Each row comes from the steps of one path. Every step used is in the known rows, and no mark comes twice. Write the path behind each row, first mark first.
Known rows:
r g m: [  3.7  -3.0  18.6  31.7   3.7 -20.1 -10.4  -2.9  28.8  -3.3  -5.1   6.0
 -16.1  -4.8  18.8 -37.1  -4.0  20.9  11.8  20.4  -6.5   8.7   7.7   8.9
  14.5]
p j w m: [ -1.0  10.8   2.2 -14.5  -7.9 -10.5   4.9   5.3   4.6   6.8   4.1   2.3
 -14.0  13.0 -28.8  17.0   9.8   3.0   2.3   3.3  -9.9 -11.4   7.1 -21.4
   4.5]
j p r g m n: [-11.8  -5.1   3.1  12.2   2.9  -5.3   9.6  -1.2  20.1  -4.6 -17.2   6.4
 -12.1 -21.6  41.1 -21.0  -5.1 -15.9  20.9   4.7  20.3 -12.8  -2.7   6.2
 -11.7]
p r g: [ -4.7 -11.4  -7.3   3.2   9.7 -12.8  -2.7 -11.1   6.2 -24.1  -5.1 -10.2
 -20.0   0.5   6.4 -11.2  -6.5  11.8  15.1  14.8  16.7   8.0   8.4   9.8
 -14.7]
p j w m n: [-11.4  18.9  -0.5 -21.3  -9.9 -19.6   2.2  15.9   2.7  13.2   2.4  -8.1
  -1.2   4.3  -9.4  14.1   9.3  -4.8  -7.2   5.7   1.0 -16.9  -1.2 -15.0
 -16.9]
w m p: [ -1.8 -11.6   4.7  11.5 -15.9  -3.4  -6.3  -6.2   2.9   2.7  -6.1 -12.5
   2.7   4.6  -2.6  10.7   3.9  -3.9  -1.6  -4.4  -0.6   4.8  -4.5  -5.2
  -0.9]
e w m: [  7.8 -10.9  27.2  12.7 -20.4  -3.2 -16.4   9.9   9.8  12.4  -8.0 -10.0
  -1.8   9.6  -7.5  14.3  16.0  24.9 -11.9   7.1 -31.7  -3.2  -3.6   8.2
  -3.0]
n m g r: [ -1.1 -21.5   7.5  -2.6   9.4 -12.3 -41.1 -62.6  -7.9 -23.4   4.1   1.8
   9.4  -4.6 -23.1 -32.6 -23.0   5.6  14.0  -2.3   3.3  15.1  20.6   3.1
 -11.8]
w j p: [  5.5  -6.4  -4.0   2.5   3.1   9.5   2.4  17.4  -9.2   7.7   7.7  -2.2
  18.9  -2.6   5.6   0.0  19.1  -7.1 -11.7 -17.7 -19.7  -6.9  -5.5  -2.0
  -0.4]
j w m p r: [ -2.8  -7.5 -11.1 -10.2 -20.7  -6.7   8.9  -6.7  -4.1 -12.2  -4.2 -13.4
 -32.1   5.3 -19.4  34.6  -9.3 -16.6   1.7   2.3  13.1  -6.4  -8.6 -11.8
 -13.1]
g m w j p r: [ 12.6   8.9   5.9  -5.3  10.1  24.2  16.7  16.1 -11.1   8.8   7.0   8.2
   1.5 -20.1  10.0  -0.4  -4.5 -19.5  -4.1 -17.9  -2.8  -3.2  -8.5  -0.2
  12.4]
j w m: [  3.9  -0.4  10.2  -6.8 -14.2 -22.6  -8.9   4.5   2.9   4.4   7.6  -8.0
 -18.3   6.2 -29.0  13.4  10.8  10.2 -14.7   9.5 -18.4  -0.4  -0.3 -10.9
  -1.7]
m w: [  4.7  17.9  12.9  -4.7  14.9  -8.7  -9.5  -0.6  -3.9   0.9  18.7 -15.3
  14.7  -0.1  -5.2 -10.1   6.2   9.9 -21.1   5.7   2.5  23.0   0.2   0.0
  11.0]
m w j p r: [  9.2   4.0  -9.1 -19.5  14.3  19.4  13.9  17.4 -23.7   1.5  14.3  -7.4
  10.5  -9.3  -0.5  10.9   1.3 -20.6 -14.3 -22.2   1.6  -0.5  -2.9  -1.6
  -2.2]
n m g: [ -3.6  -7.1   4.8 -20.1   1.8  -6.5 -23.3 -49.4 -13.9  -9.1   9.9  -0.2
  12.6   5.2 -14.9 -16.7 -12.5  15.2  15.1   2.8  -4.3  13.7  20.9  -2.7
  -8.8]
j p m: [  1.8  -2.7   0.2   0.2   4.4  18.0   8.9 -15.0   2.3  21.6  -2.8  23.5
  20.1  16.0  -2.1   9.1  28.8  16.2 -11.0  -4.4  -1.0  -8.0   2.8 -10.0
  17.6]
p m n: [ -8.3  14.5   0.9  -5.9   3.1  -1.0  -4.4  -8.0   7.0  17.1   1.1   2.4
  25.9   7.2  13.9   6.2  18.4  26.3 -26.3   7.4  15.0  -1.3  -3.3   0.5
 -14.0]
e w j p: [  4.5  -7.5   0.9  12.4 -10.9  19.4  -6.3  32.9  -1.1  15.9  -1.2   1.1
  19.9   5.0   6.4  12.3  24.0   8.0 -21.9  -9.3 -31.8 -11.8 -11.7  12.7
   0.1]
j w: [  0.3   9.4   0.7  -4.2  -2.2 -21.9 -10.5  -0.8   5.0  -4.9   9.0  -8.4
 -13.0   1.9 -17.4   5.9   7.7  19.9 -16.7  18.3  -2.9   5.5  -4.3  -6.3
   1.6]
p r g m: [  2.7  -7.7  10.0  19.6   5.9 -11.5  -0.8 -12.7  21.9 -18.0 -12.7   4.8
 -34.3 -12.4  17.5 -26.6 -16.2  13.1  22.4  18.7  10.4   1.8   9.4  11.3
  -2.4]
m w j p: [ 10.5  10.0   1.2 -10.3  13.3  13.2   7.1  29.2 -20.6  13.1  18.8  -6.4
  29.3  -4.5  -0.7  -0.9  13.9 -15.7 -27.4 -21.0 -15.1   2.1  -3.4   2.0
  10.0]
p r g m w j: [  7.1  11.2   6.5   7.5  14.5  -2.8   6.8  26.9  -1.1  -4.4   6.2  -2.3
 -18.4 -17.0  12.8 -25.5 -23.4  -5.1   0.9   2.2   1.1   9.0   1.4  20.8
  -0.5]
n m w j: [  5.6  16.8  -0.9 -30.4   5.2  -0.4 -16.6  11.8 -28.9   1.0  22.1 -14.5
  30.5   4.6  -8.2  -3.6  -6.9  13.0 -18.7 -10.7 -12.8  16.4   5.9  16.9
   2.4]

Which path is each row?
[ -5.1 -24.8  -9.9   7.7  -8.1 -10.4   7.0  -5.2   3.2 -17.0 -15.1 -13.3
 -26.9   2.7   5.6   5.5 -12.5 -16.8  20.4   1.3  14.8  -1.3   3.0   6.0
 -14.7] -> w m p r g
[ 10.5  18.8  27.8   9.3   8.2  -6.1  -6.2  -2.1   9.2   9.5   8.6   1.2
   3.5 -11.7   4.7 -19.4  -2.1  12.4  -9.5   9.6  -0.1  21.1  -3.0   2.4
  23.2] -> g m w
[  5.1 -18.0  -1.9  16.3   4.5   7.9  14.3  15.8   5.3  -3.3  -8.3  14.1
 -18.3 -14.8  22.2 -15.3  -7.3 -13.4  18.0  -7.3  -6.2 -16.4   2.7  10.9
  -1.4] -> w j p r g m
[  1.4  -9.3  -0.6  19.8  -6.7   8.5   5.2 -25.0  13.6 -13.9 -13.0  -0.5
 -13.7 -16.4  19.0   3.1 -14.3   1.0  23.9   6.9  22.9   6.3 -12.5  -5.1
  -0.1] -> g m p r
[  8.5 -17.8  -4.8   9.3  17.8  25.5  -6.2 -24.7 -12.7  10.0   4.6  35.0
  19.2   0.7 -21.1  -8.7   0.9 -21.0 -10.8 -24.1 -10.1 -10.2   9.2   0.5
  -5.8] -> w j p m g r
[  0.7 -12.2  12.1  20.8 -27.0   5.9 -13.9   6.8   8.5   7.1 -14.3 -13.8
   5.1  11.8   0.3  21.2  10.6   9.3  -4.5   1.9 -15.1   1.2 -14.7   8.0
  -0.9] -> e w m p
[-13.7  15.4 -10.7  21.7  -1.5 -10.5  16.6   9.8  25.3  -6.6 -15.7  13.2
 -19.7   2.7   7.7 -12.9 -10.7  -6.7  27.0  23.8  12.9  -3.7  -1.1  -6.1
  23.8] -> r g m p j w
[ 15.7  20.4  18.2   8.6   9.1   0.6  -6.0  25.9   1.0  16.7  16.3  -5.7
   9.0 -15.2   6.3 -16.4  -4.0   5.0 -19.1  -3.5 -16.2  14.9  -7.3   9.5
  11.1] -> g m w j
[  0.3  -2.1   9.5  29.3  -7.0   3.5  -4.7 -16.0  21.8   1.4  -9.8   2.6
   2.2  -7.2  18.9  -7.8  -5.1   6.4   9.9   9.5   7.3   9.2 -11.5  -1.4
  16.4] -> g m p
[ -7.6  20.3  -6.8  11.3  -7.9   4.4  12.7  -1.8  17.4  -0.9  -7.4  12.0
  -9.6  -2.2   3.7   8.5  -4.7  -2.7  16.4  10.9  13.0  -2.1  -9.6 -17.9
  21.5] -> g m p j w
[ -9.5 -12.8 -15.8  -0.4 -14.1 -21.1   9.7   3.4   1.5 -17.2 -10.5 -10.3
 -41.2   6.3 -14.0  14.6 -16.5 -18.1  10.7  10.3  11.6  -6.5  -1.6  -0.8
 -14.2] -> j w m p r g
[-13.2   1.4 -20.7 -19.4  -0.8  10.8  -3.6 -26.7  -5.9 -12.7  -8.5  -2.4
  27.9  12.8   2.4   7.0  -1.5   5.5  26.4  -2.8  20.5   8.2   8.7  -8.1
   8.2] -> n m p j
[  8.5  24.7  -1.4 -12.3  15.7  14.0   3.0  21.7 -15.7  22.3  20.0   4.2
  25.4  12.2  -9.7   8.1  11.9  17.3 -37.4  -6.7  -8.8  10.0  -0.5   9.2
   5.2] -> p m w j
[ -7.6  -5.7 -10.8  -7.1  -8.6  -1.5 -13.6 -26.5  -5.7 -12.2  -5.8 -11.8
  23.6   8.7   5.0   4.4  -2.5  10.9  10.5   2.3  13.4  14.4   2.3   2.2
   3.1] -> n m p
[  3.6  17.4   8.5 -11.4  13.5  20.8  13.4  -1.9  -7.8  24.1   8.9  21.1
  27.2  12.4  -7.6   8.1  26.2   3.8 -20.2  -4.9   5.3   7.7   2.0  -6.1
  26.9] -> j p m w
[ -0.3  -9.5   9.2  -3.0   4.7 -13.1 -10.9 -30.3  -3.1  -5.3   2.7  14.0
 -20.6  -2.0 -45.6  -6.8 -17.2 -21.5   8.5  -4.0  -4.6  -5.6  17.3 -22.6
  -8.2] -> p j w m g r
[  2.4   0.5 -11.7 -11.7  18.6   7.4  17.6  30.4 -19.1  -6.3   9.6  -4.5
  -1.2  -4.6   5.3  -8.0  -4.8 -25.8  -6.0 -15.3   3.1   0.6   1.9  13.8
  -4.4] -> m w j p r g
[  5.7 -13.6   4.2  25.4  -7.9  17.3   7.1  32.0  12.8   2.1 -19.5  12.8
 -19.5  -7.3  25.5  -6.9  -0.7  -0.8  13.3   3.2 -21.2 -19.1  -7.0  22.9
  -2.1] -> e w j p r g m
[ -9.7 -12.0 -21.8 -21.0 -10.2   8.1  -4.2 -38.7 -13.5 -26.3 -10.6 -14.6
   7.2   3.5   2.8  15.8 -17.3   4.7  21.4  -1.1  29.5  11.1   0.9  -0.6
 -12.5] -> n m p r
[ -5.4  -6.8  -7.1  10.5   3.9   2.8  10.7  23.7   8.4   3.8 -11.8   3.9
  -6.8 -23.2  41.3 -17.3  -7.7 -21.3   7.0  -8.0   7.1 -18.6  -6.4  12.6
 -21.6] -> w j p r g m n
[ -2.9  11.1 -11.2 -10.0   2.0  18.3  10.5  23.3  -9.3  31.8   3.0  11.5
  40.3   3.1  17.7  14.4  27.4  -2.2 -29.9 -17.6  -1.4 -19.7  -9.2   3.7
 -13.8] -> w j p m n
[ -4.5   4.7   3.2 -18.6  -3.6  -8.0   2.6 -18.0 -11.8   4.3  11.1  10.4
 -16.3  10.0 -39.6   5.5  -2.4  -8.1  11.7   0.1 -13.2  -8.1  14.9 -28.3
  -8.8] -> p j w m g
[ -1.7  -1.6  -0.8   1.5 -23.1 -14.1  -1.0   5.3   0.8   1.4  -1.8 -11.5
 -11.9   9.0 -20.8  22.0   1.4  -5.5 -10.9   3.7  -6.1   0.0  -9.7 -10.1
   1.1] -> j w m p
[-17.3  14.4 -26.4 -28.2  -6.0  -0.2   3.5 -14.1 -10.1 -12.7  -4.4   0.0
  12.4  15.6 -12.4  19.3  -5.4   1.9  20.9   7.0  15.8  -1.3   1.8 -12.8
  10.4] -> n m p j w
[ -0.4 -18.7 -19.2   0.5   9.9   3.5  12.4  19.5  -9.9 -11.0   1.8  -1.1
  -9.4  -2.0  11.6  -4.6   0.6 -14.7   7.3 -11.6  -0.6 -11.9   3.5   9.8
 -13.8] -> w j p r g
